Each row comes from the steps of one path. Every step used is in the known rows, and no mark comes twice. Write the path behind each row, first mark first.
Known rows:
P H K: [4.6,1.2,-10.8,10.5,-1.9,9.1,-2.8,-7.2,-2.5,-0.8,2.5,-13.4,2.9,7.9,-8.9,0.6,31.3,8.8,-10.5,-26.4,-10.7,24.2,8.3,-16.6,-2.2]
K X P T: [-2.1,-9.5,22.0,-0.1,-5.3,5.7,3.8,8.7,-0.3,0.1,7.1,4.2,-3.3,-3.9,2.2,-0.4,-18.7,-6.6,-1.6,17.5,-35.2,0.1,-4.9,2.6,4.8]
X Q: [-7.0,-3.3,0.9,-6.7,-1.1,24.1,8.6,-0.6,18.9,5.5,-9.4,40.8,7.2,11.7,-15.7,-1.5,-48.5,-6.3,-1.7,-18.6,-12.9,-8.3,12.8,-12.7,-15.9]
K H: [-1.5,-0.3,4.4,1.5,3.3,27.7,-4.6,-1.1,-0.4,5.3,3.0,-6.1,-0.2,1.1,-9.3,-2.7,-18.7,2.4,0.1,-13.0,-0.7,1.4,0.8,-1.6,2.1]
B Q X P T K H: [-1.5,-7.1,18.0,-5.0,0.4,-34.6,-6.8,11.7,1.7,-9.4,8.7,-7.8,-26.2,-3.3,28.3,-4.5,55.1,-12.4,13.5,31.5,36.6,-6.5,0.2,32.8,11.4]
T Z: [-0.2,-1.8,-24.0,-4.3,-1.3,25.2,-7.8,-1.7,-8.4,2.7,-14.1,23.8,9.9,3.0,-13.1,0.7,-53.7,-7.8,-2.5,-13.7,-15.8,-14.0,2.5,-8.2,-5.7]
Q X K: [-19.3,-18.7,2.1,-11.4,12.9,9.0,-12.3,3.2,25.0,3.7,-7.0,1.4,2.1,11.3,-15.4,-5.7,-4.0,-7.7,-0.3,-3.7,13.4,19.6,2.3,3.8,10.7]
Q X K H Z: [-14.7,-10.2,7.7,-7.7,9.1,-1.7,-16.0,-2.3,26.2,4.8,-10.0,-62.7,-8.2,3.2,-12.5,2.0,6.8,15.3,8.7,6.5,53.0,-0.9,-0.2,15.1,16.2]
X P T K: [3.4,-5.9,-0.9,-3.4,2.1,4.9,9.0,4.3,4.9,-12.8,-6.2,7.9,-1.0,-0.5,15.9,-0.1,-4.6,-15.5,10.8,-1.2,-9.3,-0.7,0.3,9.5,4.3]
P T Z: [0.7,-2.2,-20.8,-1.0,2.0,25.7,-8.2,-1.4,-19.2,-5.4,-7.3,11.3,6.3,-3.3,-4.0,-0.5,-58.7,-11.8,2.2,-7.5,-40.9,-4.3,0.9,0.8,0.6]
K X: [-7.1,-4.3,18.4,0.1,1.5,18.1,-2.5,-0.4,0.9,11.6,1.5,11.0,3.1,4.0,-19.0,-3.6,-25.3,-0.9,-15.3,1.4,-21.6,9.2,0.6,-13.5,4.0]
Z H K X P: [-0.5,7.2,2.0,3.9,0.8,-19.5,13.2,-4.5,6.0,8.0,8.9,8.7,-1.2,4.0,-1.8,2.3,25.3,20.5,-7.7,10.0,11.8,-0.3,-3.5,-7.8,-3.9]
T P: [4.6,-2.8,-10.4,-7.7,-2.6,42.5,-2.0,7.9,0.5,0.6,-2.9,48.4,9.7,-3.0,-8.2,-1.2,-25.5,-6.7,-6.9,-21.8,-3.2,3.9,-5.0,-6.8,-4.6]
Z H K: [-3.1,10.3,-29.9,2.6,14.4,25.0,8.0,-15.1,-2.7,2.6,0.1,12.6,8.2,6.0,-12.4,0.2,-4.3,25.0,-8.0,-21.1,5.8,18.3,4.8,-12.7,-2.7]
P T: [-6.3,-5.6,-7.3,-1.0,9.7,47.5,-3.7,-2.7,-8.1,-5.1,-2.8,7.1,6.0,2.0,-7.4,-2.2,-45.5,-5.7,-2.1,-12.7,-42.4,18.4,3.2,-5.2,7.1]
K X Q: [-8.2,-0.6,29.6,-3.3,-5.2,-5.0,5.5,0.3,16.9,12.8,0.7,26.2,4.4,6.3,-20.1,-4.2,-37.9,-8.0,-9.2,2.9,-13.4,-7.3,8.0,-11.9,-13.7]
T K X Q S: [-2.7,6.8,43.1,-4.3,-3.1,-20.5,3.8,12.8,23.4,12.4,3.8,26.9,-2.3,-3.7,5.5,-0.7,26.2,-20.3,2.5,10.4,23.7,-11.0,-0.9,-1.5,-9.5]
X K: [-13.9,-10.5,-5.0,-7.5,10.0,26.7,-1.8,2.7,20.3,1.1,-13.0,23.9,10.6,9.8,-12.9,-1.7,-13.7,-8.7,6.9,-27.2,-4.7,15.3,2.6,-0.3,2.6]
T K X: [-1.2,2.7,19.2,-0.1,2.1,-10.5,0.6,-2.9,4.2,6.2,-3.9,6.8,2.7,0.7,-6.9,-5.8,7.1,-12.0,-12.2,6.2,5.3,9.7,2.0,-6.3,4.8]
X P H Z: [9.5,-11.4,-14.4,1.1,-5.6,22.2,13.0,3.6,2.1,-5.5,-8.9,-27.2,-2.0,5.9,-1.6,19.5,6.7,14.7,3.1,-0.5,13.8,-23.9,11.1,-14.2,0.2]
H K X P T: [1.3,-1.5,13.2,5.4,-8.4,-17.1,-0.9,2.2,12.0,1.3,7.7,-5.8,-5.5,1.4,1.2,-4.9,5.6,2.2,-3.8,6.7,-29.8,10.2,-11.3,2.7,2.2]
T P H K: [15.2,4.2,-14.3,6.4,-11.3,4.7,-3.8,1.6,-7.5,-3.9,4.3,9.5,4.5,-1.4,-0.4,-1.3,46.3,3.2,-10.7,-26.2,4.7,18.0,-3.6,-11.1,-6.2]
H K: [-2.3,3.0,-19.6,0.4,2.9,26.2,-6.4,-8.1,14.5,3.8,-7.6,14.1,6.6,13.2,-17.7,-5.4,-13.1,10.4,-10.7,-30.3,-15.3,20.1,0.5,-11.6,-0.8]
P T Z H K: [1.1,16.2,-40.4,4.3,10.3,2.7,0.4,-16.1,-27.5,-6.2,-2.1,-3.2,7.9,-6.2,3.7,-0.3,-24.2,13.5,1.6,-8.4,-15.6,6.0,-0.3,-0.3,-2.7]

Write each row's path:
[10.4,-5.9,28.3,6.3,-11.2,-42.3,10.9,7.4,-3.1,-1.3,5.4,-11.7,-6.5,-1.5,13.6,3.6,60.3,-14.5,-1.5,20.0,19.9,-6.6,6.4,-4.6,-0.9]	T K X P H
[-0.1,-0.2,-4.8,-1.2,10.2,19.0,1.3,-3.9,-5.5,-10.8,-8.6,-0.7,4.5,0.3,3.9,-4.7,-17.2,-13.6,2.0,-8.3,-17.0,18.0,4.9,2.2,7.8]	P T K
[-7.8,-0.6,-1.7,-2.9,9.4,16.9,-2.9,-1.5,20.7,2.9,-15.5,-42.1,0.0,2.3,-9.4,5.9,-2.1,15.2,14.7,-16.7,34.0,-6.2,0.0,10.5,9.3]	X K H Z
[6.2,5.4,-1.3,4.8,-15.0,-36.0,-9.5,2.0,-1.6,0.2,1.3,-5.5,-2.4,-1.0,5.6,-4.3,-7.7,-2.1,-0.1,13.3,-27.0,-12.1,-12.6,6.1,-2.7]	H K X P T Z
[4.4,-7.9,-21.2,-4.2,-7.6,9.9,-2.5,7.6,-9.6,-8.6,-7.7,18.4,2.1,-2.5,7.9,3.8,-47.8,-14.3,11.3,0.9,-31.1,-25.4,-3.5,5.8,-3.2]	X P T Z
[-1.0,2.6,24.9,2.1,6.1,-10.7,-0.6,-4.1,-9.2,-2.2,2.2,-9.7,0.2,-7.0,3.2,-7.9,0.9,-13.3,-7.1,12.5,-17.8,19.9,0.8,2.1,9.5]	P T K X
[1.9,16.2,-41.9,1.8,7.5,2.9,0.8,-14.8,-14.8,1.4,-7.7,14.3,11.0,0.7,-7.6,1.4,-13.7,14.9,-4.7,-13.5,7.4,-4.0,1.3,-8.1,-8.8]	T Z H K
[1.6,4.6,12.9,4.5,7.3,0.8,-4.0,-5.6,-13.4,-7.7,1.4,-29.2,-2.9,-7.3,13.5,-8.4,5.4,-11.8,9.2,-2.9,0.9,12.1,-0.6,14.2,9.9]	P T K H
[-10.2,-3.7,14.3,-0.9,8.2,10.1,-6.8,2.8,14.7,3.9,-3.3,-7.0,2.5,3.6,-5.9,-5.3,5.2,-4.2,13.9,-19.2,12.8,8.3,-1.9,11.6,2.8]	X K H
[-4.4,-5.8,-25.3,-8.7,5.7,-13.8,3.4,6.9,-25.8,-8.4,5.4,28.4,-12.5,-6.9,18.2,8.1,0.4,1.2,8.2,38.0,14.2,-24.8,3.9,18.0,2.9]	B Q X P T Z H
[0.1,0.5,-31.2,-2.4,2.9,-29.1,-4.0,-6.9,-14.3,-6.4,4.6,-15.1,-4.3,-1.6,12.4,1.3,2.0,9.1,4.4,23.2,9.1,-8.1,-3.4,10.2,2.0]	Q X P T Z H K
[-2.3,-9.9,19.9,-2.5,-8.1,5.0,3.8,9.5,12.4,9.2,2.7,22.5,-1.1,3.8,-7.5,2.0,-13.4,-3.9,-6.7,12.1,-12.3,-10.7,-2.0,-6.6,-1.1]	K X P
[6.4,9.6,-38.6,1.9,1.4,-11.4,8.4,-6.4,-16.4,-9.4,-0.6,6.4,3.4,-5.5,13.4,4.4,-8.5,11.3,9.4,0.8,-9.0,-13.6,-4.3,6.2,-6.3]	X P T Z H K
[5.5,12.5,-11.6,3.1,-6.4,-41.6,5.7,-4.2,-7.1,8.0,1.6,7.8,1.8,-1.3,2.3,2.6,12.5,12.3,-4.2,15.0,14.3,-23.3,-6.4,-2.5,-8.3]	T Z H K X P
[-4.0,13.8,-0.7,5.9,8.5,-3.4,7.5,-14.0,-5.6,10.9,8.6,-0.2,4.1,2.1,-12.9,-2.1,10.2,21.6,-18.5,1.1,2.8,19.5,0.0,-13.9,-0.2]	Z H K X
[8.6,-6.3,-11.7,7.2,-11.0,-4.7,4.4,2.8,7.5,-3.9,1.6,-5.2,-2.2,10.0,2.1,5.2,43.6,5.3,-0.6,-15.9,-2.7,4.5,4.2,-10.8,-6.3]	X P H K
[12.8,6.8,15.5,10.6,-16.3,-26.0,-6.7,1.6,-8.0,4.9,13.2,0.9,1.6,-6.2,-2.3,-3.7,63.4,3.6,-17.8,-5.7,3.7,20.5,-10.0,-10.0,-4.6]	T P H K X
[9.3,2.3,2.3,-0.2,-0.8,-5.3,5.1,-1.3,2.2,-11.3,-8.5,-53.4,-9.3,-4.8,19.1,7.5,17.4,6.8,20.2,11.5,32.6,-22.2,-1.4,19.7,9.6]	X P T K H Z
[-8.3,-2.8,12.1,-7.8,-0.3,37.1,1.8,14.1,22.0,9.3,0.9,43.2,2.1,4.0,-5.8,4.7,-22.1,-9.0,7.2,-16.4,-0.2,-11.6,2.1,-7.6,-12.3]	X Q S
[0.0,-8.8,21.2,-2.9,0.7,-32.6,-6.8,4.2,2.8,-8.7,8.3,-42.1,-16.2,-5.0,23.5,-5.6,31.6,-12.8,11.7,28.9,26.1,-0.8,-2.6,24.7,15.3]	Q X P T K H
[1.9,-14.9,-4.7,2.8,-9.9,-21.9,-8.9,2.1,11.2,-0.7,8.0,-26.5,-9.2,11.4,0.7,1.5,56.7,6.1,-7.3,5.7,15.8,10.8,4.7,-7.0,2.5]	Q X P H K
[2.1,4.0,0.4,0.8,-0.4,-19.6,12.0,-0.2,-30.4,-2.3,10.0,4.6,0.1,-14.2,12.4,6.5,-22.0,-0.4,5.4,32.8,-13.5,-25.9,-3.1,5.3,0.6]	K X P T Z H
[3.1,-5.5,11.6,-3.9,0.3,-24.1,-5.5,-0.9,7.4,-8.9,-3.7,-72.4,-17.8,-5.6,18.1,3.4,21.9,5.4,12.6,32.5,47.3,-16.8,-0.9,24.3,18.9]	Q X P T K H Z
[-5.5,10.0,33.5,0.8,-8.6,-11.5,-5.6,8.8,29.5,18.7,9.5,22.3,-2.6,3.7,-7.6,-3.1,19.3,-0.4,-3.2,-5.6,4.9,1.1,-7.7,-6.9,-13.8]	H K X Q S
[11.7,-5.3,-5.0,1.8,-7.5,22.6,0.8,7.5,-16.8,-4.1,6.6,23.4,6.8,-6.9,1.4,4.7,22.4,-5.9,-6.5,-15.5,-0.8,7.5,0.9,-11.2,-4.9]	T P H
[15.3,-0.9,-14.3,1.1,-8.3,31.7,5.5,3.3,-11.7,-5.3,-4.7,-11.6,6.0,-7.4,-4.8,14.0,14.4,11.7,-6.1,-11.8,21.5,-7.8,2.4,-12.4,-0.4]	T P H Z
[-1.3,7.1,-31.8,-0.2,13.0,20.4,6.8,-9.8,-39.0,-7.4,-1.8,8.1,9.3,-10.4,2.7,4.4,-45.2,4.2,4.3,2.0,-22.4,-6.6,4.4,-1.4,-0.2]	P T Z H
[-3.4,6.6,48.2,-1.6,-2.5,-21.9,0.7,12.4,10.0,3.6,10.0,9.3,-4.6,-10.0,16.0,-2.5,17.6,-24.2,7.2,15.3,0.0,-1.6,-3.1,6.4,-3.9]	P T K X Q S
[-5.0,7.7,17.3,1.2,-8.7,-21.5,-1.5,-5.5,27.0,14.6,-1.8,16.9,2.5,13.6,-18.6,-9.9,-9.3,2.1,-11.2,-7.4,-10.2,5.3,2.2,-11.2,-16.1]	H K X Q
[6.8,-1.2,15.5,1.2,-0.6,-13.0,4.8,3.6,-1.3,-11.0,2.9,-21.6,-8.5,-7.1,23.6,-3.2,20.7,-13.5,19.2,6.0,8.8,-6.4,-3.1,20.6,5.2]	X P T K H
[1.0,19.4,-10.8,8.3,3.8,-24.3,-0.3,-14.7,-30.2,1.5,8.0,-15.7,5.2,-10.8,0.1,-3.7,-9.3,14.3,-6.9,13.6,-18.3,6.8,-5.2,-1.0,-0.1]	P T Z H K X
